Known rows, with every step that occurs
benezib muri maremu: [  8  -8  10  11   1  -2  -1  -6  -7  10  -4  -6  11 -11 -14 -11  -1  -8
   9   2 -11  16  13  -1 -19 -12  16  12  -5  -3  -1]
penonet vili sidul reguka maremu gitemul: [ 27  -1  10  -6   7  -6  -4   1  15 -10 -14 -17   5  13  12   4  34   1
 -16  -9 -19 -18  14 -13 -18 -14   7  -9   4   2 -15]
maremu reguka sidul gitemul: [-11   8  -9   2  17  -8   8  15  -2 -17  -8  -9  -2   9  13 -12  -4  11
  -2  -7   3  10  13   5  -2 -14   0  12  12 -13 -15]
muri benezib: [  2 -15  13   7  -2  -1   1   0   0  -2   2  -7   7  -4  -3  -6   1   8
   5  -8  -8  10   5  -7  -2  -1  23  -5  -5  -9  -9]
reguka maremu sidul: [ 15  -8   2  -5   5   0  -6   1   6  -7 -15  -7  -2  -6  -6   4  12  -6
 -12 -18   0   1  18 -14   1 -20   3  -8  20   0  -8]
gitemul sidul reguka maremu vili: [  1  -5   6   5  -5   7  -3  -9  15 -10  20  -7  -2  -5  -5   1  20  -6
  -7 -17  -5   8  21 -21   9 -15  10  -9  12 -21   2]
vili maremu gitemul: [ 11  14  17   3  11 -14  -9   8   8  -3 -12 -27  -8  16   4  -8   3  -8
  12  -4 -11 -10  13   6   0  -7   4   4  13   5  -7]
gitemul maremu: [ -2  -5   7   5   1 -10  -5  -5   7   3  -8  -4  -4   2   1  -6  -1  -1
  -1  -2  -8  -6   9 -11  11 -16  10  -9  13  -3  -5]
vili penonet sidul reguka maremu gitemul: [ 12   0  18   3   5  11   0  10  17  -5  -1 -19   9  21   4  -2  29  -7
   4 -17   1   5   9 -13   1 -28  13   2  -4  -6 -15]
sidul reguka maremu vili penonet: [  1  -2  24   9  -7   5  -5   9  15 -17  12 -12   6   4   1   4  27  -4
 -18 -21   9  -3   7 -15   0 -18   6  -6  16 -20   0]
muri maremu gitemul: [ 10   2  11   0   3   5   3  -7  -3   7 -16  -9   2   1  -6 -12   2  -9
  16 -17 -13  -1  14 -10  -7 -11   8   6  -2  -4 -10]
maremu vili sidul: [  1  -1   4  -1  -5  -8  -1  -1  -3   0   9  -1   0  -4   3  11  11   1
 -18 -13  -5 -11   4   1  -9  -5   0  -8  17  -1  10]
sidul reguka maremu gitemul: [ 17   6  11   3   4  -3   0   6  22 -10  -9 -16   4   5   1 -15  20 -13
  -2 -16  -8  -5  18 -23  -7 -10   7  -7   4 -10 -21]
vili sidul gitemul maremu: [ -5  -4  -5   2   9 -27  -4  -4   6  -7   1  -4   7  10  20   3  13  13
 -10   2  -8  -1   0 -12   6 -20   8  -1  22   2  -3]
zedol reguka maremu vili: [ 12  -7   3   9  -3   4   5   8  20  -8  -3   1 -19  -2  -9   1   5 -16
  -5 -15   0  -9  17 -10 -13 -12   6 -20  23 -14   3]
penonet sidul gitemul: [ -2  -7   3   5   2  -4  12 -12  -3  -1  10  -4   7  19   3  -5   3   4
   8  -3  -9  18   0  -9   8 -23  16   5  -7   5   4]
gitemul sidul reguka maremu penonet vili: [ 23 -13  23   1   1  11   1 -17  14 -13  -3 -23  -1  14 -12   9  29  13
   4  -6 -16  -6  20 -11   2 -18  19   2  -7  -8   6]
gitemul sidul reguka maremu penonet: [ 14  -6  16   5   2   7  -3  -9  20 -12   5 -20   7   4 -16   3  24   8
   8 -11  -6   2  18 -16   3 -15  17   6  -2 -14   0]
penonet vili maremu reguka sidul gitemul: [ -3   9   1  -1  24 -17  -4  11  -7 -26 -15 -22 -15  28  18  -6  -2  18
  -2   7  -9  -1  17  19   2 -21   3  17  18   0  -6]
gitemul maremu penonet sidul reguka: [  6  -8  15   8   3  -1   5  -7  10   0   4  -8   5  15  -6 -14  10  12
   4  -3 -14  -3  15 -23  18 -26  18   1 -14  -3  -5]
zedol maremu reguka sidul gitemul: [-13  18 -10  14  21  -8  -3  16   8 -23 -11 -21 -11   3  20  -5 -12   4
   1  -4   0   7  11   4  -7 -23   3  16  13 -13 -11]
muri maremu: [  1  -8  14   1  -6   4  -1 -13  -7   8  -4  -2   8  -5 -17  -6  -7   1
   9 -13 -12   5   7  -9  -6 -12  12   3  -5  -3   1]
penonet vili sidul: [ 15  -8  10  -7   0  -7  -2 -10  -4   2  -7 -11   4   9   2  16  11  13
 -14  -1 -17 -13   0   8 -15 -10   8  -8   3  13  11]
sidul gitemul maremu vili penonet: [-15  -3  14  11   0  -9   3   2   4 -17   9  -6  -3  18  24   2  18  -1
 -10  -4   8  -2   2 -14  22 -23   8   2  32 -15   4]
muri maremu reguka: [ -1   5   6   1   0   3   5   4  -7   3  -9   0  -3  -5 -11 -13 -10  -1
   7 -13  -9   2  11  -2 -10  -9   0   8   0  -8 -10]
maremu gitemul sidul reguka: [  5   4   9   0   1   7   3  -5  13   2   3 -19   6   5   2 -10  12  -5
  12  -7 -13   8  11 -15   8  -6   4  -2  -5 -14  -7]
zedol maremu gitemul sidul reguka: [  3  14   8  11   6   7  -8  -4  24  -5   1 -31  -4   1  10  -4   6 -11
  16  -3 -16   5   9 -13   4 -13   8   1  -3 -15  -4]
reguka maremu: [ 10  -5   8   4   1  -5  -4  -2  12  -4  -7 -10   0   0  -9   2   7  -7
  -3 -14  -3  -2  13  -5  -8 -16  13  -8  11  -1  -5]
maremu penonet sidul gitemul: [  8  -7  12   7   6  -1  15 -11  -1  -7   5 -12   6  26  -3  -3  10  13
  14  -4  -8   7   6  -7   8 -20  19  17 -10   5   7]
benezib muri maremu penonet: [ 19  -6  17  14   3   1   2  -4  -6   4 -10 -13  12  -5 -19  -9   7   0
  14   2 -11   4  20  -1 -21 -10  19  24 -11  -4   1]

Rows
[ -4  -6  17   6  -6  13  -7   0  13 -13  20 -14   4   4   0  13  29  -3
  -6 -19   6   8  10 -11  12 -20  10  -3  18 -24   8]
gitemul sidul reguka maremu vili penonet
[ 11  -8  14  -7  -4  -6  -1  -6   3  -4   1  -9  15   8   3   5  18  17
 -20  -1 -22  -7  -2  -7 -12  -9   7  -9  -6   2   6]
penonet vili sidul reguka
[  0  -7   4  -3   2  -9  -6   2  10  -4  -8  -2   5  -5   7 -14   9   2
 -16  -5 -10   0  14 -36  23 -19   0 -13  12 -11 -14]
gitemul maremu sidul reguka
[-10  -5  -4   4  13  -6   4  -2  -2 -13  -3  -8   9   8   7  -5  -1  12
   0  -7   0  14   7  -1   3 -17  13   7   8  -8  -1]
reguka sidul gitemul
[ -6  16   0   3  19 -12 -14  23  -2 -12 -12 -21 -12   8   2  -8 -14  10
   1  -6  -3  -2  19  24  -3 -14   0  11  17  -5 -12]
vili maremu reguka sidul
[ 13  -7  16   4   0   8   9  -9  -2   5   0 -13   3  15 -15   1   5  10
  14  -9  -8  -2  10   0   1 -17  18   9 -15   6   7]
maremu penonet sidul
[ -2  -7  11   9   2   5   7  -1   3 -15  16  -8   0  25  12  12  25  -3
  -4 -16  11  11   8  -8   9 -33  16   6  18  -5   8]
reguka maremu vili penonet sidul gitemul
[  0  18   6  16   4  -6  -5  14  12 -10  -9 -20 -17  -4   6  -3 -13  -8
   2  -5  -6  -7   6   5 -14 -12  -1   1  10  -5  -8]
zedol maremu reguka
[ -1  -8  19   4  -4  11   2   0  -2   8   6 -13   9  17  -4   9   7   5
   7 -10   1  12  -6   8   5 -26  14   2  -6   3  10]
vili penonet sidul
[ 12  -1  -1   5   9   8   0  -9  -6  14  -7 -14   3  -5  -4  -6   8 -16
  28   6 -13  18  24   0 -11 -11  13  19  -4  -9  -6]
benezib muri maremu gitemul sidul
[ 26 -10  11  -1  12 -14   2  -9   6 -23 -13 -20   4  24   7  18  34  20
 -10  -4  -9 -20  11  -2 -16 -20  16  11  11  10   5]
reguka maremu penonet vili sidul gitemul
[-11 -11   8   8   6  -5   2  -2   2  -3   6  -8   6  28  18   2  13   9
   7   0   3  14  -4  -9  25 -37  18   6  10   0   2]
vili penonet sidul gitemul maremu
[ 18   6   3  -3   8  -9  -6  11  22  -6  -6 -14  11   3   7  -2  31  -3
 -12 -16 -10 -10  12 -16 -16 -12   3  -6   8  -4 -20]
vili sidul reguka maremu gitemul
[  2   0  -5  -5  12 -26   3   5   0 -15 -13  -6 -10  22  31   3  15  15
 -16  10 -13 -15   7  -4   2 -20  -1   1  23   5 -13]
penonet vili sidul gitemul maremu reguka
[ 20  -3  14   1   3  -9  -4   6  19 -14   0 -17  17   2 -10   6  29  17
 -13 -14  -8 -13  10 -13 -16 -13  11   3   1  -4  -5]
vili sidul reguka maremu penonet
[ -8 -10 -15   7  19 -10   3  10  16 -10 -15   0  -9   9  11 -11  -4   7
   3   1  -1   7  12 -10   9 -26  13  -6  18 -17  -6]
zedol reguka sidul gitemul maremu
[  8   3  12  -5   7 -13 -16   6  -1  -5 -10 -18  -5   2  -3  -1   0   3
  -5  -5  -7   0  11   1  11 -14  -1   0  20   7   0]
vili maremu sidul
[ 16  -8   4   7   2   0   1   9  25  -3 -13  -4 -10  -2 -14  -2   2 -10
   3 -11  -3  -2  10  -6 -17 -14  11 -17  12  -8  -3]
zedol reguka maremu
[-10   4 -11   1  18  -8  -4  17   0  -6 -19  -5 -14   0  11 -11 -10   6
  -5  -7   1  -5  23   3   7 -22   1  -1  17 -13 -22]
gitemul maremu reguka sidul
[ 22  -5  24  -3  -1  -4   2  -6   4 -10  -4 -18  13  13  -4   9  26  25
 -15  -2 -21 -20   3  -6 -13  -7   9   2 -12   3  10]
maremu penonet vili sidul reguka
[ 17   1   7  10   8   0   3   1  -4  11 -17 -12   6  -5  -3 -16   7 -18
  16   3 -12   8  21  -5 -21  -9  12  15  -4  -5 -14]
benezib muri maremu gitemul
[ -6  -7  14   5   1   3   8  -2  -1  -4  12 -13  13  27   8   5  12  10
   9  -7   4  20 -10   0  10 -28  17   9  -1   1  11]
vili penonet sidul gitemul
[  3  -4   1  -5   5  -9   7  -3  -1 -12  -6  -6   6   3   9  -5   9   2
  -8  -7  -2  11   5 -18  11 -14  -1   2  15  -2  -3]
maremu sidul gitemul
[  4  -9  20   5  -3  10  -3   5  13  -4   9 -13  12  15  -5   3  22   4
  -2 -16   1  14   1 -10   2 -32  18  -3  -7  -5  -3]
vili penonet sidul reguka maremu
[ 22  -9  28   1  -2   4   8 -12  -2  -6 -17 -20  -3  18 -10   7  11  11
   2  -2 -13 -19  11   4  -7  -7  14   4  -5   5  11]
maremu penonet vili
[ -6   3 -15  11  22  -8   4  13 -13  -8 -10  -5   6  -4   7 -18  -5   4
   6   4  -2  25  25   5 -16 -18   8  31   4 -16 -20]
benezib muri maremu reguka sidul gitemul
[ 14   7  21  -4   8  -3  -9  -9   9  -6  -5 -32  -8  24   7  -4  16   3
  13   5 -25  -3  16   0  12 -11   8   3   1  -2   2]
penonet vili maremu gitemul sidul reguka
[ -7 -10  -2   6   7 -12   8 -13   3   2   7   0  -1  21  12  -8   3   5
   7   2  -9  14   7 -19  22 -31  19   0   5   2  -4]
penonet sidul gitemul maremu
[  5 -10   5  -9   0   7  -4  -8 -11   5 -14   1   6 -13 -11  -4   0   2
  -1 -16  -9  10  13 -19   4 -18   4   1   3  -2  -2]
muri maremu sidul
[ 16   0   6   2   6   5   5   1  16   0  -1 -10   4  15   0 -13  20 -11
   6 -16 -11   4  19 -23   0 -23  15  -5  -9  -3 -19]
penonet sidul reguka maremu gitemul
[  5  12  14   1   8  -6 -10  -1  15  -3   5 -29  -1  14   3 -12  12  -4
  17  -2 -15   6  13  -4  14  -9   5   6   3  -9  -4]
vili maremu gitemul sidul reguka
[  1   6   1   8   9 -10  -5  -2   9 -18  -9 -18  -3   0  16   2   1  -2
  -5  -3  -4   9   4 -19   7 -21   5   4  16  -1   1]
zedol maremu sidul gitemul
[ 16  -5  18 -10   7 -10 -12  -5  -7  -9 -18 -20 -12  13   1   5   5   6
 -10   2 -15  -9  13   5   9 -16   2  -2  17  13   7]
penonet vili maremu sidul
[-14  -7  -9   3  18 -15  -1  -2   2 -10  -8  -5   1  10  15  -9   0  12
  -3  -1  -1   8  13 -11  18 -27  16   3  17  -9  -9]
reguka sidul gitemul maremu
[ -4   5   0   6   5 -13   1  10   7  -3 -12  -3 -15   2   9 -12  -5  -3
  -2  -2  -5  -9  15  -6   6 -14  -2  -6  19  -8 -19]
gitemul maremu reguka
[  2  -7  11   4  -6   5   7  -6   4   6  15  -3  12   8  -9 -12   1   5
   0  -8 -15  15   2 -16   6 -18  14  -7 -21  -3   0]
penonet sidul reguka
[ -7   8  -5   1  11   0   1  18  -4  -6 -12  -9  -6  -1   1  -7 -11   6
  -3 -12   0   1  17  13  -7 -12  -2   4   7 -12 -14]
maremu reguka sidul
[-23  -5   2   9  13  -4  -3   8  -2 -21   1  -7  -2  17  25   5  14   9
 -11  -8  15   2  11  -6  23 -31  10   6  33 -21   0]
reguka sidul gitemul maremu vili penonet
[  1  -9  -5  10  21  -8   7  10  17 -16 -21  -7  -8  16   4  -8   3  16
   9   1   2  -5  18  -9   7 -25  16   4  13 -18  -4]
zedol reguka sidul gitemul maremu penonet
